Each row was made from one small tree. The marks that hang from a mark follow it in brackets, in alphabetical order. Every link used is in the known rows. Write each row's tree.
Known rows:
C{Z}: [ -1  -6  -6   9   3   3   1  -7   6  26  23   1  -7  19 -18 -26 -28  13
  -8  -1  22   8 -14  15  17  25  -8   7 -28   5 -11 -21 -20   3   0  45
 -14 -24   8  -5   7  -4   3   5 -24   6 -17   1   6  20  15   6  11  -4
  10  10  -9  14]
S{U{Y}}: [ -7  -8  -8  11  -8  -5  16  10  21   1   6  -5   6  -6  -3 -12 -24  -4
 -15   7   9   6  -7  -1  21  23 -24   6 -14  14   8   3 -10   6 -12   9
  -1  -3  13 -10 -18   8   8   4 -22  -2 -30  11  -6  24  14 -11   4  10
  -7  13  -3  11]
M{S{U} W Y{C}}: [-32   4  27 -33 -11  -9  -1   0  13 -10 -13 -22   6  -6  40  27 -26 -36
 -32   3  37   0  -1 -19  -1  -8  -2  -2 -31   1  18  12  13  14 -23  -9
 -18 -10  21 -24 -21 -18  46  70   4 -10  -6 -21 -12  28 -17  28 -14  -7
  -1 -32   5  12]
M{S W{U}}: [-24   1  16  -9  16 -20 -14  10   6  -2  16 -10 -18  -8  13  18 -40 -16
  14  18  34 -11  11  -3  -5  32   7   9   5  -6  13 -15 -23  -3 -21  21
 -13 -11  21   0 -16 -17  19  63  34 -21 -25 -36 -35  12   9  30  -5 -20
  -3 -16  18  38]
Z{C}: [ 11   8 -14 -18   7  -7  10 -19  -3  15  27  10  -1   4  -4 -12 -17  10
 -22  29  29 -18  -1   8  13  18  -8 -11 -23   2   3  -3 -10  -7 -15  30
 -27 -16   7  -8   5  -5  16  11 -32   3 -28   0   4   5  35  15 -15   1
  15  22  10  11]
S{M U}: [ 10  -1   4   7   0 -10  19 -12   8 -14   2 -20  -5   9  18 -21 -18 -10
  -8  13  14 -15  -3   9  14  51 -37  23 -12  -3  19   3 -10  -5   7  32
  -5 -20  32 -11 -19   2  21  21 -43   8 -29  -7   7  16  29  -6 -14  18
   1   7  13  32]
U{W{M} Y}: [-21 -22 -23   5   4  -8   1  29  11  -4   8  -9   3  -5 -34 -18  -8   8
  19 -15   9  15  21   6 -10   4  -6 -16 -16  -7   0  -2 -15   5 -34  -4
  -4  -1  26   5 -10 -10 -17 -26   4 -45 -19 -16 -20   1  18 -15  -8  13
  35  29   0  10]
U{W}: [ -9  -2 -14   2  -9   5  -2   2  20  16  31  -6  -8   5 -12  -4 -26   3
  -9   6  31  -5  -3  -4   9  24  -5   0 -14   1   0   1 -21  -8 -19  17
 -12 -24  16   4  -2 -13  -1   0 -28 -20 -29 -23 -15  13  21  -8   1   4
  20  19  26  11]
M{W Y}: [-25  25  11 -19  -6 -13  13 -10  20  10  25  -8  -1 -24  -4   1 -10 -12
  11   9  30  -1   9   1   3  -2   9  -7 -15   1  11  -4 -19  -1 -15  20
 -20   3  -2 -13 -13 -10  25  21   2 -35 -12  -4 -25  10   0  26  -8 -18
   5  -1  -8  27]
M{S W{U} Y{C}}: [-41  -2  29 -27   6 -26 -10   3  -4  -2  -8 -21   2 -19  28  35 -28 -32
  -5  12  27   7   4  -7 -11  -2   5  -3 -14  -8   6   8 -10   7 -25   1
 -21   6  20 -15 -11 -31  32  67  34 -15  -5 -38 -29  18 -13  35 -16 -17
   7 -23   1  22]
U{W{M} Y{C}}: [-31 -33 -31  -4   0  -3  -8  18   4  -2 -12  -9  10   6 -30  -5  -5   2
 -13 -18   6  22  13   5 -22  -6  -6 -21 -26  -3 -14  10   3  12 -39 -22
  -4 -11  29   1 -17 -13 -19 -21  -1 -30  -5 -28 -11   9  12 -15 -13  23
  44  27   4  -6]
Y{M}: [ -7  -6  -5   1  10  14 -17  -9   2  33  -2 -10  -3   2 -11 -12 -16  -1
   5  11  14 -17   3  21  -8  21   9   6 -23  11   3 -14  10 -16  -3  42
 -26  -1  -3  -5 -22  -5  16   7 -19  -6 -14 -14 -14   3  33  -2 -11   6
  15 -10  19  28]
Z{C{Y}}: [ -2  16 -21  -6  -5 -12  15 -33  -5  15  10  22   5  12 -15  -2 -25   3
 -33  21  30 -14 -11  20  -3   6 -24 -16 -33  -1 -11 -12 -17   1 -23  26
 -20  10  -4  -1  13  -2  13  -3 -48   5 -17  -6   7  -2  28   9 -14  12
  29  17  -2   9]
Z{C{Y{M{W}}}}: [-16  20 -12 -15   9  -5   8 -33  -7  12  -3  18 -15  12 -31   2 -23 -15
 -12  16  34 -30  14  24 -37 -19   5 -23 -34  -4   2 -13   8 -16 -23  21
 -15   6 -20  -9 -20   1  31   8 -14 -33  -9 -17 -10  -6  30  11 -10   1
  38   4  -6  21]
S{M}: [  0  -1  -9   6   9 -18   8 -19   4  12   5 -13   7   1   1 -22  -5   2
   9  14   8 -14  -1  21   6  34  -3   9  -3   4  11  -9 -24  -9  -5  34
 -15  -5  18  -6 -10  -9  12  11 -32  -3 -23 -16  -6  -1  21   0 -20  12
  15   9  15  31]
W{M U{S Y}}: [-28 -15   1  21  21 -32 -19  16 -19 -14   6   4  12  -8 -19  -9  -8  13
  25  -2  -5  23   2   4 -13  41 -27  -3  -2   4   0  -2 -24   6  -8 -12
  12  17  17   9 -12  -9 -26  10  26  -5 -24 -30 -23  -4  17 -10 -21  -6
  -3  13 -12  37]
M{S{U}}: [ -2  -4  11  -6  -4   3  -5   5  12   4   1 -17   3   3  33  10 -39  -8
 -16  19  31  -6 -15 -10  17  37 -21  16 -18  13  16  -6  -6   5 -12  27
 -18 -16  27 -12  -6  -7  25  51 -14   6 -29 -12  -3  19  10  13 -11   3
 -12 -22  27  21]
Y{M{S W}}: [-21   3   6 -22  17   0 -29   1   2  22  -7 -11 -12   6   4   9 -26 -14
  21  10  33 -21  14  -1 -30   5  38   2 -11   7  20 -25  10 -16 -19  24
 -23  -5   0 -11 -38 -13  33  45  25 -43 -12 -32 -37  -2  11  21 -13 -14
  14 -39  29  37]
U{Y{C}}: [-19 -11 -21  -9   1  -5 -10  -8   2  25 -12  -1  27   5 -10  -7  -5   2
 -27   2   3   9  -4   6   1  -5  11  -8 -11  16 -14   4  -5   6 -26   2
 -20   2   6 -14 -17  -8   6   2 -21   2  -8 -11 -13  21   6  -8   1  17
  21  12   6  -4]
M{S W Y{C{Z}}}: [-33  -2  21 -26   2  -9 -11  -2  -8   6   1 -16   6   9  14   9 -20 -11
 -15 -14  36  12  -3  -6  -4 -25  20  -6 -33   1  -2  -9  -1  11 -28   0
 -24  -9   6 -23  -5 -26  32  51  15 -15  12 -13 -20  24 -27  29  -4 -19
  18 -23 -16   5]
S{U{Y{M{W}}}}: [-20  -1   3   1   8  -2   2   9  17  -5  -6 -11 -14  -3 -17  -8 -17 -26
   7   0   8  -8  24   1 -13  -5  -1   0 -15   9  14  -6  15 -14 -11   0
  -2  -3  -3 -17 -58   7  20  13  10 -39 -21   0 -25  21  11 -14   7   4
   9   0  -7  23]
S{M U{W Y{C}}}: [-12 -28  -7  10  -3 -15  17   8  11 -25  -9 -26  10  24   4  -9 -13 -22
 -34  -3   1   2   5  -3  -5  10 -30   5 -13   0  10  31  -4  -2 -20 -27
  11 -15  38 -19 -25  -9   3   1 -46 -13 -18 -20 -15  21   8 -36  -4  39
  31  30   6  -5]
S{U}: [  3   2   3   7 -10   9  11  -2  20   8  15 -12  -7   3   7  -8 -33  -7
 -23  10  21  -4 -14   3  24  40 -30  18 -27  11   5  -3  -3   1   2  31
 -12 -22  19  -3 -12   5  20  22 -35  11 -34  -2  11  25  23   0   0  11
  -8   7  17  17]
C{Y}: [-12  17 -16  10 -13  -3   6 -25   7  29   1  10  11   2 -14   0 -31   1
 -13   4  21  -5 -19  22   4  23 -14  -4 -24   4 -17 -19 -29  12 -17  39
 -15  11  -3   8   4  -2   7  -4 -37   5 -19 -12  -5   2  17   8  -4  12
  20  10   7  14]

Which tree is each row?
[-35 -37 -15 -12  13   7 -33  15  -8  22 -31 -17  14  18   2  16 -21 -13
 -18  -1  11  -4  10  -6 -34 -21  26 -13 -16   9   7   7  13  -8 -44 -25
 -15   4  14 -16 -26 -30  10  12   3 -31   3 -36 -43  10  -3 -20 -13  15
  37 -14  24   0]
U{W Y{C M{S}}}
[-28  -9  -2  -3  -7  -4  11  14  15  -4  10 -21   2 -18 -18  -5  -7   2
  18 -13  19  12  13   8  -3  11 -17 -16 -32 -11  -1   6 -13   9 -16   9
 -14   2  23   2   7 -15  -3 -11  -4 -38 -17 -17 -13   1  11   5 -27   1
  26  15  -6  20]
U{W{M{Y}}}
[-28  11  14  -5  -2  -1  -8  -8  10   0 -28  -6 -13  17  10  18 -46 -34
  -4   1  34 -23   0   9 -33   2  -5   8 -30   0  12 -21  12   0 -14  19
  -5   2   0 -10 -35  -2  39  40   2 -27 -17 -24 -21   1   6   6  -5   6
  14 -36  11  34]
C{Y{M{S{U} W}}}
[-17   6  12 -10   8 -28 -10 -31 -23  -2  -6 -13  35   1  24   2   9  -2
 -22   5   5  -3 -20   7  -7  21 -11   4  -9   4  15  21 -13   3  -2 -18
  -9  16   6 -24  -8 -33  16  31 -43  16   3 -28 -17  -2  -2  -5 -39   8
   8   1   3  27]
U{S{M{Y{C}}}}
[-20 -26  -4  15  -1   9   3  24  17  -6   0 -19 -11   8 -23  -7 -29 -17
  -8  -6  11  -2  14  -2  -9   5 -19   2 -23   5  14  16   5 -14  -9  -9
   3  -5  13  -9 -29  -1   5 -11 -17 -31 -26  -7 -22  22  20 -39   6  23
  19  18   3   6]
S{U{W Y{M}}}
[-36 -14  22  -7   6 -26 -24   1 -28  -7 -14 -14  17 -10   3  15  -5  -3
  -6  -6   1  25 -12   8 -16  32 -33  -2 -27  -4  -4  20  -2  21   0 -11
  -8   8  20  -1  -3 -26  -6  31  16  12  -4 -37  -7   4   4   3 -39  -5
   2   0 -12  34]
W{M{Y{C}} U{S}}
[-22 -14  15 -16   0  -4  -9  -3 -16  20 -11 -14  20  13  24   9 -19   3
 -26  -6  25  19 -19   1   7  -9   3   1 -39   5  -5  -5  -7  19 -13  15
 -28  -1  15 -22  16 -27  25  40  -7  13  13  -7  -6  19 -19  20 -14  -8
  13 -23 -14   3]
M{S Y{C{Z}}}
[-17  19  14 -12   9 -28  24 -14   8 -10  14 -16   3 -25   1  -8   4 -15
  24   6  21 -14  15  12  -4   7   2  -1  -1  -5  24   1 -27 -12 -12  16
 -12  14   1 -22 -25 -15  29  22  -9 -38 -14 -11 -23   2   1  19 -20  -7
  16   2  -7  40]
S{M{W Y}}
[-21  -2  14 -13   9 -23  16 -18  -9  -7   1 -15  -2  14  -4 -20   1 -19
 -10 -12  17   5  11  17  -7 -14   2  -6 -27 -14   0   6  -6   3  -9   9
 -10 -12   6 -25 -18 -18  28  26 -12 -15  14 -11  -7  18 -13   8  -8  -2
  32   5 -25  15]
S{M{W Y{C{Z}}}}
[-22  16  16   2  15 -30 -18  -6   0  -5  37   6 -12  -1  -1   7 -32 -10
   0  10  21  -6  -6  -9  -5  44  -5  10   6  -1  14  -2 -29  -9  -7  -3
   5 -20  -1   8 -27 -12   0  47  19 -10 -33 -41 -29  16  13   7   2 -26
 -13   8  16  47]
M{W{U{S}}}
[-11  -8 -16   3  14 -33 -20 -24 -21   2 -13   0  40  17   1 -14   4   7
 -21   1  -8   2  -8   2 -14  14   6   1   8  19  11  12 -20  -5 -17 -32
   0  14   6 -16 -25 -22   1  12 -31  10  -4 -28 -23  -2  -2 -29 -24  15
  15  19   8  18]
U{S{M} Y{C}}
[-19  -4 -16  -5   5 -15 -27 -14 -10  15  -1  10  37  15  -2  -1  -7   5
 -35   0   4   9 -21  -6  -4  10  11  -5  -2  21  -3   5 -10   6 -21 -28
  -6   9  -3 -10 -20 -19  -5  17 -23  11  -8 -25 -20  13  -1 -21 -10   7
   9  11  14   2]
U{S Y{C}}
[-24 -11  11   3 -16  -2  26  27  22 -28   6 -30  -6 -13  -8  -4 -17 -13
   1 -15  27  11  10  -2   4  19 -50  -6 -45 -16   7  23  -3  14  -5   5
   0 -12  34  -3  -1  -2   6   1 -12 -26 -27  -8   3  13  19  -2 -20   8
  11  14 -11  18]
S{U{W{M{Y}}}}
[-22   4 -10 -11  18 -42 -17 -19 -12 -14  -4   2  24  16  -2 -15   4  -3
 -17  -2   5  -4   5 -12 -28   4  21  -8  12   6  18   9 -16  -7 -25 -40
   5   0   2 -22 -46 -20   3  25  -8 -19   0 -35 -35   5 -10 -17 -12   3
  14  11  10  21]
U{S{M{W}} Y{C}}
[ -7   1   6  -6   2  -9   3 -21 -16   3 -26   4  -7  24  14  16 -44 -17
 -30  20  32 -25  -5  12 -23   3 -35   0 -50   3  13  -8  17  -3 -12  20
 -15  10   7 -15  -3  -5  43  31 -29   0 -14 -11   3  -5  27  -1 -23  16
  18 -20   3  21]
Z{C{Y{M{S{U}}}}}
[-13 -12  11  -1   5 -14  16 -24 -20   5 -10 -21  16  14   1 -20   1  -4
 -12  -9   3   9 -10  22   5  -1 -14   4 -32  -5  -7   7 -10   7   1  18
 -13  -2  13 -25   3 -20  18  10 -34  11  14  -4   2  17  -4   2 -17  11
  29   7 -28  12]
S{M{Y{C{Z}}}}
[-26 -32  -8 -12  -1  -8 -17  23  -3 -11 -38 -24  20  11  20   2 -13  -6
 -20  -8   8  19   1  -1 -14   7 -16  -2 -29   5  -2  -1  24  23 -33 -10
 -10  -3  42 -10 -22 -12  14  31  12  -2  -5 -14   0  11  -1   1 -28  22
  19 -15   6   4]
W{M{S{U{Y{C}}}}}
[-21  -5  13  -5  -9  -1  10 -13  -6  22   4 -12  15  12  -6  -6 -11   1
 -27  -6  14  22 -17  13  12  -5  -9  -5 -43   2 -17   5   0  18  -4  23
 -21  -9   4 -18  11 -15  13  14 -28  17   9   3   4  28  -6   7  -4   0
  17   2 -23  -5]
M{Y{C{Z}}}
[-24 -12   0 -14  10  12 -21 -10  -5  25  -8  -3 -18  32 -24 -16 -20  -9
 -15 -11  18  -3   9  17 -29 -17  23  -4 -40  -3  -9 -11  28 -11  -9  22
 -19 -38  -5  -8 -36  -7  19  23  -2 -18  10 -17  -5  26   9  -3   5  -4
  34  -7  -2   8]
Y{C{Z} M{W}}
[-28 -27  11 -20   7  -5 -15   9 -23   7 -23 -22  16  11  10  -2  -5   6
   1 -18  17  27  -7  14 -12  -9  -6  -2 -51  -5  -6 -12  11  29 -17  13
 -22  -5  25 -16  11 -21  16  29  13   0  19 -13   3   6 -11  19 -34  -3
  27 -25 -26   8]
W{M{S Y{C{Z}}}}
[-23 -21   2  -9   2  -1   4   2 -13   7 -14 -17   7   9 -15 -19   1   7
  -7 -24   7  29  -3  24  -8  -7 -17  -7 -57  -9 -18  -1  11  23  -8  23
 -20 -13  21 -11   8 -12  10   4  -6   6  16  -3  19  13   3  14 -23   2
  28   3 -34   4]
W{M{Y{C{Z}}}}
[-16  -6  -3  24   4   9  -2 -23 -11  36 -14   7 -12  33 -35 -19 -31   0
   0 -13  13   4 -14  39 -15   1 -10   7 -44   0 -19 -30  -5   1   0  47
  -9   5 -18  -4  -2   2  12  -9 -28   1  -2   1  -3   7  18 -14   5   7
  33  -2 -21  18]
C{Y{M} Z}
[-31  18  21 -29  10 -16  -3   0  13  10  12 -11   8 -23  22  17 -20  -9
  17  10  43  -8   7 -11   4  -2  23  -6 -11   5  22 -13 -21   1 -25  11
 -23  15   5 -16 -11 -23  36  54  21 -39  -9 -17 -35   3 -10  36 -15 -24
   1 -26   2  29]
M{S W Y}
[-10 -20 -10  17  19 -28 -16 -18 -26  -4  -3  -1  30  37  -5 -31   0  13
 -25 -13  -4  18 -17   7  -9  11   0   7  -4   9   1   1 -19   4  -6 -28
  12   1   6 -18 -13 -19  -7  10 -30  13   5 -17 -13  15  -9 -38 -10   8
  20  16 -14  13]
U{S{M} Y{C{Z}}}
[ -6 -19  -8  20   4 -18  31  13  21 -33   9 -17   3   4  -5 -18 -19 -17
  -6   0   7  -5   7  -3   7  21 -35   8  -3  -2  18  20 -25  -8 -13 -14
  18  -6  30 -14 -22  -1   0  -8 -36 -28 -35  -8 -19  14  19 -36  -3  27
  17  35   0  18]
S{M U{W Y}}
[-16  -3   4 -11   0 -18  15 -26 -11   5 -20 -24  29  -7  15  -7   9 -13
 -11   7   4  -2  -4  19  -3   7  -5   0 -18  -1   4  15  -7   2 -10  13
 -22  13  15 -25  -9 -24  24  18 -42   7   3 -16  -9   7   3   6 -34  19
  22   3  -7  21]
S{M{Y{C}}}
[-36 -38 -11  -8  18 -21 -27  21 -23  -4 -35 -17  16  -4   7   7 -16  -7
   4  -5  -4  22   6   9 -26  12  -9  -7 -12   0 -11  -3   6  19 -35  -3
 -11  13  34   0 -13 -19   0  27  43  -1  -7 -34 -16   7   8  11 -28   7
  26 -12  -2  17]
W{M{S} U{Y{C}}}
